Every row comes from one small tree of marks. Brackets hold a mark, then the marks that hang from it, in alphabetical order. Every link used is in the known rows. Which tree was each row made from?
Known rows
{ramulut pala {zavud {refes pela}}}: [-1.93 -4.17  5.07  3.76  0.92 -0.40  5.30 -2.77  1.97  1.04  2.97  0.50
  0.11  1.59 -2.03 -0.34 -0.15  4.21  1.32]
{ramulut pala {pela nobir refes}}: [-1.58 -3.94  3.49  5.03  0.93 -1.05  3.38  0.67  5.92  0.61  2.89 -3.20
 -0.60  0.83 -3.75  3.67 -1.69  0.31  3.57]
{ramulut {pela nobir refes}}: [-2.56 -1.77  2.22  3.35  0.92 -0.73  1.50  0.70  4.72 -0.92  2.07 -2.06
 -1.78  1.48 -3.57  4.00 -1.88  1.21  4.23]
{zavud refes}: [-2.56 -0.87  2.42  3.17 -1.27  0.15  1.33 -2.87  2.16 -1.69  2.43  1.97
  0.17  2.56  0.13 -0.82 -1.89  3.41  1.67]
{zavud {ramulut pala pela} {segi nugetu}}: [-0.54 -2.78  2.81  3.65  1.84 -1.12  7.35 -0.89  1.93 -3.22  3.04  1.97
  1.43  1.35 -0.96 -1.44 -1.74  5.97  1.41]
{refes pela}: [-3.38 -1.38  3.46  2.08  1.04 -1.91  1.88 -3.24  1.68 -0.68  2.67  2.29
 -0.77  4.88 -4.55  1.24 -1.14  3.66  2.15]
{refes {pela nobir}}: [-3.05 -0.71  3.76  1.80  0.20 -1.66  1.12 -3.43  3.17 -0.16  2.46  1.32
 -2.36  4.67 -5.43  2.77 -1.04  2.74  3.00]
{dovil {ramulut zavud}}: [-1.28 -0.52  1.18  1.62 -0.18 -0.86  4.17 -2.33  2.96 -1.05  2.24 -0.73
 -1.22  3.86 -2.58 -0.97 -0.30  1.97  5.75]
{dovil {ramulut pela}}: [-1.31 -2.30  0.95  1.85  0.98 -1.78  4.08 -0.15  2.02 -4.07  0.99 -0.95
 -2.26  4.03 -5.91  0.10 -0.94  1.54  5.21]
{dovil {ramulut faduv pala {zavud segi}}}: [ 0.44 -1.94  2.38  2.49 -0.59 -0.44  8.21 -3.05  3.69  0.71  2.72 -4.36
  1.70  2.25  0.52 -1.32  1.29  2.48  5.40]
{segi nugetu}: [-3.92 -1.31  2.23  3.88 -0.11 -1.02  2.55 -3.94  2.27 -1.09  3.54  2.60
  0.98  4.21 -3.35 -0.95 -2.21  3.67  1.67]
{ramulut {zavud refes}}: [-2.39 -1.27  2.47  3.13 -0.64  1.07  2.80 -3.03  2.05 -0.19  2.72  0.80
 -0.47  1.45  0.66 -0.69 -0.89  3.72  3.11]
{pala {ramulut faduv pela {zavud refes}}}: [-0.26 -3.15  2.79  2.10  0.24 -0.66  6.28  0.23  1.17 -2.13  2.42 -1.50
 -0.03  0.11 -1.94 -0.39 -0.94  3.79  4.35]
{zavud {refes pela} segi}: [-2.58  0.02  2.73  1.54 -0.01 -0.19  2.92 -3.26  0.73 -2.50  1.44  2.48
 -0.11  3.11  0.52 -0.86 -0.46  6.08  0.24]
{zavud refes {segi nugetu}}: [-3.09  0.18  1.46  3.26 -1.25  0.66  3.64 -3.85  1.23 -2.92  2.31  2.84
  1.61  2.36  1.80 -3.10 -1.69  6.17 -0.22]
{zavud ramulut refes}: [-0.50  0.56  2.84  1.85 -0.54 -0.03  1.83 -1.59  1.73 -3.05  2.43  4.35
  0.49  1.58  2.26 -1.38 -2.87  5.14  1.51]
{ramulut faduv}: [-2.42 -1.36  3.12  2.76 -0.50 -0.73  2.18 -3.93  2.51  0.43  3.34 -0.79
  1.16  3.43 -1.75  1.24 -0.97  2.27  3.95]
{zavud ramulut refes {segi nugetu}}: [-1.18  1.53  2.05  1.77 -0.43  0.42  4.31 -2.38  0.86 -4.32  2.33  5.18
  1.95  1.41  4.00 -3.65 -2.50  7.82 -0.31]
{ramulut pala pela}: [-1.90 -5.17  3.26  5.03  0.99 -1.40  4.45 -1.29  3.15 -0.55  3.22 -1.16
 -0.45  2.40 -4.91  1.40 -1.03  1.51  3.53]
{pela nobir refes}: [-2.62  0.34  2.41  3.28 -0.78 -0.60  0.16 -1.51  5.85  0.55  2.97 -0.56
 -0.20  2.48 -1.06  2.76 -2.24  1.13  3.34]

Which tree is each row?
[-1.82 -1.43  0.64  2.56  0.57 -1.33  7.70 -0.77  1.73 -3.03  3.29  1.10
  0.03  2.24 -2.93 -2.04 -1.13  5.60  3.41] -> {pala {ramulut pela {zavud {segi nugetu}}}}
[ 0.28 -2.63  3.97  3.74  1.68 -1.21  4.01  2.11  5.62 -0.76  2.74 -0.92
 -0.22 -0.16 -1.63  3.07 -2.60  2.12  3.35] -> {zavud {ramulut pala {pela nobir refes}}}
[ 1.21 -0.66  4.07  2.67 -0.81  0.33  5.81 -2.41  2.56 -1.36  2.81  0.59
  3.27 -0.07  5.45 -1.80 -1.10  5.75  1.09] -> {zavud {ramulut faduv pala} refes segi}
[-1.45 -3.99  2.26  4.43  1.12  0.19  6.95 -1.72  3.04  0.24  3.04 -2.79
 -0.53  0.97 -1.28  0.82  0.73  3.34  4.58] -> {ramulut pala pela {zavud segi}}
[ 0.48 -2.13  4.90  3.19  0.30 -1.29  4.69 -2.39  3.44  0.51  4.03  0.33
  2.72  1.77  0.36  0.32 -1.73  3.34  2.99] -> {zavud {ramulut faduv pala}}
[-1.50  0.12  1.72  2.07 -0.99 -1.23  7.32 -3.34  2.41 -0.64  4.16  0.36
  2.78  2.53  0.08 -2.52 -0.89  5.56  3.06] -> {pala {ramulut faduv {zavud {segi nugetu}}}}
[ 0.19 -5.67  3.29  3.06  1.80 -1.13  8.32 -0.60  2.69 -0.29  2.20 -5.46
 -0.34  1.58 -4.89  0.70  0.96  1.17  6.60] -> {dovil {ramulut faduv pala pela zavud}}
[-1.60 -2.63  4.01  3.15  0.55  0.17  6.40 -3.15  2.01  0.40  2.56  0.20
  0.50  1.38  0.97 -1.19  0.69  5.64  0.96] -> {ramulut pala {zavud {refes pela} segi}}
[-1.75 -5.59  3.28  4.95  1.58 -0.52  5.85 -1.27  3.12  0.97  3.45 -2.40
 -1.02  1.28 -4.10  1.54 -0.02  1.89  5.01] -> {ramulut pala pela zavud}
[-0.08 -2.35  5.57  2.50  1.19 -1.46  4.47 -1.36  1.73 -1.63  2.71  4.04
  0.87  1.72 -0.51 -1.03 -2.12  5.64 -0.34] -> {zavud {ramulut pala} {refes pela}}
[ 0.30 -0.03  2.78  3.05 -0.53 -0.93  4.75 -2.48  3.89 -1.01  3.63  2.29
  1.85  2.10  2.82 -1.18 -1.64  4.82  2.03] -> {zavud {ramulut pala} segi}
[-1.22 -4.52  4.50  4.67  1.14 -0.96  4.29  0.27  5.55  1.37  2.82 -5.37
  0.68  0.07 -3.40  4.44 -1.08  0.34  4.21] -> {ramulut faduv pala {pela nobir refes}}
[ 0.40 -1.63  4.17  3.55 -0.61 -0.44  3.91 -1.61  2.98 -1.46  3.15  3.19
  1.69  0.88  1.98 -1.82 -2.66  4.23  0.65] -> {zavud {ramulut pala} refes}
[-1.33 -1.10  3.29  1.23 -0.07 -1.78  4.71 -1.32  1.42 -1.54  2.78  3.17
 -0.40  2.60 -2.43 -1.75 -1.51  5.16  1.55] -> {pala {ramulut {zavud {refes pela}}}}
[-2.82 -2.90  2.12  3.52  2.39 -0.04  3.69  0.87  3.19  0.08  2.60 -2.40
 -0.77  0.64 -2.11  2.61 -0.89  2.44  4.89] -> {ramulut {pela refes} zavud}
[-1.49 -5.31  4.27  4.93  1.93 -1.19  5.05  0.39  3.95  1.04  3.15 -4.40
  2.35  0.38 -2.48  2.91 -1.05  1.19  3.31] -> {ramulut faduv pala {pela refes}}
[-0.45 -2.94  2.40  3.32 -0.28 -1.22  6.28 -2.30  4.28  0.55  3.05 -1.74
  0.01  3.19 -2.91 -1.28 -0.20  1.15  4.98] -> {dovil {ramulut pala zavud}}
[-2.28 -1.65  0.93  2.62  1.15  0.58  5.02 -1.80  1.77 -1.38  2.30 -1.71
 -1.71  1.68 -1.08  1.10  0.61  4.17  5.49] -> {ramulut pela {zavud segi}}
[-0.99 -0.99  2.52  1.59  2.16 -0.49  6.31 -1.09  0.26 -3.97  2.34  0.77
  1.47  1.37 -0.19 -0.30 -1.29  6.85  2.83] -> {zavud {ramulut faduv pela} {segi nugetu}}
[-1.12 -5.02  4.43  4.50  0.45 -1.09  4.66 -1.96  4.12  0.74  2.92 -4.44
 -0.76  1.43 -5.18  3.69 -0.33  0.67  4.92] -> {ramulut faduv pala {pela nobir}}
[-0.92 -1.83  4.39  0.97  0.09 -1.59  5.65 -1.71  1.02 -0.72  2.92  0.97
  0.86  1.95 -1.94 -0.86 -0.91  5.08  2.18] -> {pala {ramulut faduv {zavud {refes pela}}}}
[-0.39 -1.46  1.53  1.56  0.26 -1.06  7.29 -0.77  2.09 -1.68  3.00 -2.19
  0.21  1.35 -1.27  0.09  0.04  4.24  5.57] -> {pala {ramulut faduv pela {zavud segi}}}
